Each row was made from one small tree. The marks that hang from a mark follow it in brackets, in alphabetical order. Every link used is in the known rows. Write each row's tree.
In the rows, 128 means zero.
Known rows
L{Q{D J U Z}}: [ 91 124 152  95 110 153 105 109 105  87  87 126  97  91  91 125  80 170
 108 111 104 215 117 131 153  90 169 119  73 115  87 134 132 141 109 126
 109  93 133 162 128 100 137 144 140]
Q{J L R S U Z{V}}: [105 112 138  30 108 137  94 104  65  89  80 143 126  52  67 140  83 149
 112 133 101 252 140 106 155 118 198 120  83 107 101 145 129 146 109 137
 118 105 126 126 161 129 134 183 151]
S{Q{D J L U Z}}: [ 98 118 153  63 107 138 105 105  96  85  85 134 115  73  98 109  72 171
 110 100 102 201 124 127 159 103 199 124  78 115  86 129 120 126  88 132
 109  96 156 149 139 109 133 169 143]
U{G{D} Q{J R{A}}}: [111  98 138  55 103 161 128 103  99  94  87 140 131  80  70 119  72 173
 101 131 108 170 147 131 168  93 144 132  96 133 130 139  99 157 122 135
  92 110 131 138 147 100 132 114 112]
U{G{D} Q{J Z}}: [108 105 142  48 103 162 125 103 115  99  78 132 109  99  73 109  94 170
  98 130  98 165 146 133 177 103 145 142  85 121 122 145 111 136 115 138
  90 108 131 136 146  95 130 115 131]
T{C{E{Q{J S Z}}}}: [114  90 141  54 122 144 105  92  87 121 107 151 119  99 102 115 105 165
 112 118  99 186 139 116 168 112 124 116  85 138 110 170 102 152 123 127
  98 115 130 158 120 146 124 136 128]
T{C{E{Q{L}}}}: [112  87 135  62 120 139 112  79  96 118 107 142 121  96  99 108  98 169
 121 125 103 173 137 114 155 118 121 115  85 148 114 158  92 149 128 126
 101 129 141 156 108 147 103 129 122]
U{G{D} Q{J L}}: [103 101 132  46  97 154 137  91 111 103  84 130 111  92  67 107  82 176
 104 131  96 157 153 130 165 104 146 134  92 127 116 130 100 139 109 144
  94 118 145 135 150 103 117 119 125]
A{R{Q{J L}} X}: [103 103 176  57  90 116 140  87 105 108 100 134 121 121  78 112 116 180
 114 126 114 176 142 121 139 118 130 101  80 132  90 153  72 170  93 121
 120 104 144 138 139 137 115 153 136]
E{Q{J L S Z}}: [ 89 113 146  38  95 122 105  94 100 116  95 142 123  86  84 131  72 152
 105 106  98 190 151 132 160 101 151 135  77 119  98 159 108 133 101 135
 103 108 144 133 127 129 114 166 140]
J{Q}: [ 97 103 147  73 115 128 121  87 126 117 107 133 125  85  93 113  79 165
  96 110 113 152 134 129 146 131 131 116  74 139 123 149 107 135 113 118
 107 132 138 168 106 118  79 128 109]
U{G Q{Z}}: [ 99 101 139  40 120 164 123 102 112  97  76 124 115  94  84 110  92 168
  96 139 100 164 152 133 170 109 138 141  81 126 129 144 117 143 114 127
  94 112 140 139 127  98 113 120 127]
Q{D J R U{G} Z}: [107 118 152  59 115 164  97 118  82  86  78 124 109  54  77 117  78 164
 103 135 101 212 135 132 155 102 205 125  83 101 102 140 130 162 123 131
 103  94 129 145 152  98 134 150 145]
R{A{X} Q{J Z{V}}}: [ 98 103 150  72 107 120 123  96  97  90  85 158 131 125  85 128  93 183
 113 134 115 185 128 127 165  88 131 117  78 132 104 157  99 164  90 110
 101 100 133 125 136 144 142 139 144]
G{U{Q{Z{V}}}}: [108 106 155  68 123 150 100  96 130  71  82 129 114  88  81 116 103 163
  95 132 111 181 129 111 167 129 130 135  81 130 124 140 104 113 122 132
 101 111 131 159 118 115 107 119 127]
J{Q{D S U}}: [ 93 114 151  73 120 143 108  97 113  93 115 132 118  65 107 107  68 151
  83 106 107 185 133 141 142 112 152 119  80 130  98 143 116 126  86 122
 109 110 145 181 120 111  89 138 121]
S{Q{D R}}: [ 90 102 161  71 111 140 103 108 104  92 111 139 131  70 104 104  64 169
 107 117 117 178 124 129 145 116 169 128  85 140 107 136 107 137 112 134
 112 116 152 152 114 122  92 152 107]
G{U{Q{D J L R}}}: [109 107 153  68 107 146 110  96 113  78  85 129 117  64  72 113  77 172
  96 116 108 191 140 119 150 116 158 125  93 124 110 122  98 130 125 145
 102 108 140 166 138 108 118 130 134]
J{Q{S U{G} Z}}: [101 114 147  49 124 154 116 104 105 100  95 127 117  76 102 122  86 152
  88 122 101 178 144 131 157 118 153 131  69 118 111 159 121 134  91 114
 105 109 133 162 133 105 103 140 130]
G{D U{Q{L R S Z{V}}}}: [118 107 155  51  93 161 102  95 124  58  87 136 116  76  79 115  88 151
  96 137 107 204 130 111 161 120 145 154  92 132 119 141  90  98 124 153
 103 114 124 140 146 114 108 134 140]
G{D U{Q{R S Z}}}: [121 107 165  58  96 166 103 102 128  66  91 136 118  80  88 113  95 147
  86 126 110 191 130 118 165 117 133 156  88 131 125 148  89 107 125 146
 100 104 117 154 139 105 115 126 132]
Q{D R{A} S U Z}: [102 103 150  51 116 160  91 116  76  62  92 139 133  49 109 119  58 143
  90 124 108 232 126 138 152  76 181 140  94 122 119 151 125 147 108 121
 105  89 124 145 144 109 131 169 147]
C{E{Q{D Z}}}: [ 95  81 150  71 121 141  94  85 114 103 103 144 110  83  95 103  75 153
 108 114  98 184 127 123 161 118 126 131  82 129 103 150 118 140 114 131
 104 117 145 147  96 134  99 132 134]
T{C{E}}: [115  75 134  67 131 144 115  85  96 117 108 143 118  99 105 103 115 177
 116 131 105 164 129 109 157 125 117 113  91 147 128 158  99 158 137 119
 103 129 129 161 116 146 106 125 118]
J{Q{D L S U}}: [ 93 114 144  62 111 139 115  91 107  93 108 131 117  60 100 108  60 153
  89 106 101 190 139 139 136 107 165 119  82 128  95 135 112 122  84 128
 110 116 151 170 130 112  89 150 133]
G{D U{Q{J L R{A{X}}}}}: [119  99 156  70  92 150 121  91 124  74  85 134 125  88  65 115  84 169
 101 121 115 180 131 112 156 110 141 131  91 131 116 131  74 124 122 146
  97 104 124 155 149 120 131 129 132]
G{D U{Q{S}}}: [110 102 161  68 105 157 109  95 141  72 102 136 114  90  96 107  99 153
  85 122 108 167 131 119 164 116 115 151  92 136 122 140  85 105 115 139
 100 108 126 164 131 112 102 114 118]
Z{Q}: [ 81  95 146  76 127 142 118  86 116 116 102 132 118  94 117 122  97 161
 109 122 112 161 134 125 152 118 131 112  82 145 125 155 105 145 123 127
 117 123 141 150  98 132  79 134 102]

Write each row's tree
[106  99 146  46 108 140 114 102  96 100 100 143 142  71 101 130  63 153
  91 108 114 188 139 133 152 111 147 130  81 135 131 166 112 141 113 119
 105 118 123 153 131 117 110 153 128] | J{Q{R{A} S Z}}
[106 113 146  54 101 152  96  99  89  70  77 119 117  45  83 109  64 150
 108 130 102 231 128 132 140 105 202 132  83 114 110 132 119 137 123 136
 111 108 136 135 139 103 114 169 159] | Q{D L R U Z}
[ 98  98 150  52 104 130 116  96  97 101  99 137 139  73  95 117  70 170
 117 117 115 178 135 116 146 126 166 127  81 138 116 135  98 140 113 132
 115 125 152 140 120 124  97 165 112] | S{Q{L R}}
[111 109 172  66  97 121 123  90 104  99 103 140 121 102  98 115 108 173
 108 112 115 175 138 126 152 115 126 112  86 140 107 158  88 171 109 111
 122 110 140 146 124 113 109 131 119] | A{R{Q{J}}}
[105 105 140  59  95 139 116  93 101  89  89 132 132  61  88 113  42 165
 101 109 109 191 130 141 138 103 176 128  85 136 121 146 107 132 118 130
 103 125 136 145 133 110 107 154 147] | J{Q{D L R{A} Z}}
[ 98 105 181  41  86 131 130  97 104  89 101 132 117 116  96 100 105 166
 103 132 107 192 138 134 136 102 138 124  85 131  86 161  77 151  82 128
 117  97 145 132 146 133 109 166 156] | A{R{Q{D L S Z}} X}
[101 104 141  58 106 158 129  98 117 104  91 133 112  96  74 109  90 173
  98 130 102 151 148 131 170 105 135 133  90 129 120 137 103 142 113 137
  92 113 138 145 140 101 117 109 112] | U{G{D} Q{J}}
[117 118 142  51  99 156 120  93 104  90  82 119 119  64  80 121  71 154
 105 128 104 193 139 129 145 124 179 131  70 120 117 145 107 131 114 131
 107 121 131 147 141  96 106 141 140] | J{Q{L R U{G{D}} Z}}
[108 117 178  77 105 136 112  91 108  72 107 132 115  85 110 103  99 162
 102 121 115 191 129 137 146 105 139 116  86 138  99 151  92 158  99 112
 123 103 146 154 118 101 102 129 124] | A{R{Q{D U}}}
[ 80  96 148  60 109 129 106 106 102 112 115 146 115  78  97 107  78 169
  91 110 101 175 137 134 148  97 154 126  99 126  99 141 118 147 102 130
 105 106 138 153 141 132 105 155 125] | Q{D J S}
[100 101 184  64 100 123 132  90 116 101 108 131 124 124  91 106 122 172
 108 133 120 167 134 124 140 122 114 108  77 141 101 162  72 167  97 114
 120 105 140 146 122 136 100 143 125] | A{R{Q} X}
[102 116 166  68 115 153  91 114  96  72  95 132 127  62 107 109  71 156
 105 116 114 210 118 129 156 112 192 131  76 124 102 138 119 131 104 129
 113 100 147 155 121 105 115 161 127] | S{Q{D R U Z}}
[ 96  88 143  76 121 135 100  81 102 105 102 142 109  68  82 109  70 157
 113 104  96 201 133 118 156 116 145 110  82 119  83 131 118 149 101 132
 109 114 156 157 110 131 112 137 133] | C{E{Q{D J L U}}}
[108 101 150  51 102 134 104 105  89 114  83 139 127  75  74 129  90 166
 107 120 112 198 134 119 160 125 168 123  80 117 127 155 118 161 142 130
 107 111 117 137 137 118 126 158 134] | Q{J R Z}
[117  94 141  63 125 158 110  93  89 113 112 146 113  96 101 113 106 164
 114 129  97 178 139 116 166 107 128 120  88 136 104 163  96 152 116 127
  98 113 133 162 129 139 120 122 118] | T{C{E{Q{J S U{G{D}}}}}}
[ 93  99 141  45  99 117 132  95  82  90  86 161 133 118  89 130  84 179
 111 131 105 199 142 126 160  78 139 124  86 128  96 155  99 157  72 117
 102  99 139 113 155 152 144 162 160] | R{A{X} Q{J L S Z{V}}}
[100  93 141  23 115 163 131 116  77 101  79 139 135  89  73 128  81 168
  92 134 103 192 161 130 169  90 151 129  89 116 119 152 113 165 103 132
  90  93 130 137 160 115 151 148 135] | U{G Q{J R{A{X}} S Z}}
[ 95 116 150  77 108 159 103 119  77  78  92 141 118  75  97 138  60 162
 103 110 108 240 124 131 152  71 174 123  85 118  93 143 133 153 105 127
 108  85 126 156 144 105 152 162 142] | L{Q{D J R{A} S U Z}}
[101 105 156  57 115 138 125 102  88  74  89 148 136 112 115 124  92 159
  95 128 110 203 137 135 165  74 127 130  76 125 106 159  99 159  68 100
 102  81 134 140 136 129 145 150 149] | R{A{X} Q{S U Z}}
[101 111 182  46  93 138 126  98  99  77  98 128 115 106  98 103 106 158
 101 132 107 208 137 132 138 101 150 118  80 125  81 158  83 152  75 124
 120  88 146 140 147 126 118 166 158] | A{R{Q{D L S U Z}} X}
[ 99  98 141  57 110 163 127  95 125  92  93 129 114  96  83 101  89 166
  96 141 103 148 145 132 165 106 124 143  89 137 129 139 100 134 114 134
  93 120 141 142 129 101  98 105 109] | U{G{D} Q}
[103 111 153  67 103 144 106 100 113  98  98 132 122  65  90 110  61 159
  95 114 112 186 126 140 142 123 165 126  78 132 117 152 112 129 122 133
 106 124 132 159 120 108  92 143 133] | J{Q{D R Z}}
[108 111 137  75 106 120 129  84  82  78  82 151 134  87 100 129  73 177
 111 108 109 195 144 133 162  76 144 113  86 129 109 133 100 169  85 101
 108 100 146 141 136 113 144 134 139] | R{A Q{J L U}}
[101 119 157  74  97 129 112  99 102  92  90 149 109  98 101 108  84 174
 100 117 103 188 133 146 162  92 150 131  82 125 100 147 112 152  97 121
 103 103 141 139 130 110 119 130 148] | R{Q{D J Z}}
[ 80 109 152  73 106 153 109 112 111  92 103 134 104  99 109 117  74 164
 101 121 101 198 125 137 146  87 144 143  82 130 100 149 125 129 107 131
 107 104 135 146 125 117 108 153 138] | L{Q{D S Z}}
[104 118 142  40 106 160 113 106  91  85  90 123 117  51  91 114  57 151
  93 125  97 209 147 139 139 109 190 132  79 115 101 143 118 132  96 134
 106 112 141 152 150 100 105 157 149] | J{Q{D L R S U{G} Z}}
[ 86 104 129  26 110 157 118 107  94  90  82 138 106  79  70 111  71 172
  97 139  87 194 156 134 163  93 172 136  97 118  98 135 128 131  91 146
  93 109 152 125 162 114 122 144 149] | U{G Q{D J L S Z{V}}}
[ 74 105 149  82 110 147 114 105 113  99 115 135 107  95 108 116  73 169
 101 120 104 186 128 134 139  88 134 134  87 136  98 141 118 135 105 129
 110 110 141 155 118 123  94 145 120] | L{Q{D S}}
[112  87 141  70 127 142 108  82  98 119 112 144 121  99 103 107 104 169
 117 125 106 171 134 115 159 118 113 113  84 149 117 164  92 151 131 123
 100 126 138 163 103 146 103 123 114] | T{C{E{Q}}}
[106 115 139  42 105 155 123  96 108  95  91 124 112  76  96 117  79 150
  94 122  95 182 146 132 152 112 163 139  75 119 107 152 111 119  89 126
 105 116 136 149 147 105 104 146 143] | J{Q{L S U{G{D}} Z}}
[100 115 147  60 126 168  83 113  95  67  85 123 111  54  77 113  78 156
 109 163 105 218 123 125 148 112 197 136  83 116 108 141 131 143 124 131
 109 110 133 131 135 111 101 145 136] | Q{D R U{G} Z{V}}
[105 130 151  69  95 132 115  93  92  75  78 140 107  83  96 111  78 169
 105 115  97 216 138 142 158  88 173 125  79 113  89 133 115 147  87 121
 108  97 149 139 141 101 133 141 161] | R{Q{D J L U Z}}
[ 75  98 142  81 133 131 108  86 108 117 103 146 114  94  94 130 102 170
 120 132 113 179 127 111 157 126 144  96  84 144 108 152 114 144 121 135
 121 127 142 143 108 149  85 132 100] | Z{Q{J} V}
[ 93  97 142  49 105 138 114 106  65  87  96 140 135  55  79 122  57 163
 101 119 104 228 140 128 136  78 192 110  99 115  90 130 109 162  92 134
 105  90 138 146 167 135 143 185 148] | Q{D J L R{A{X}} S U}
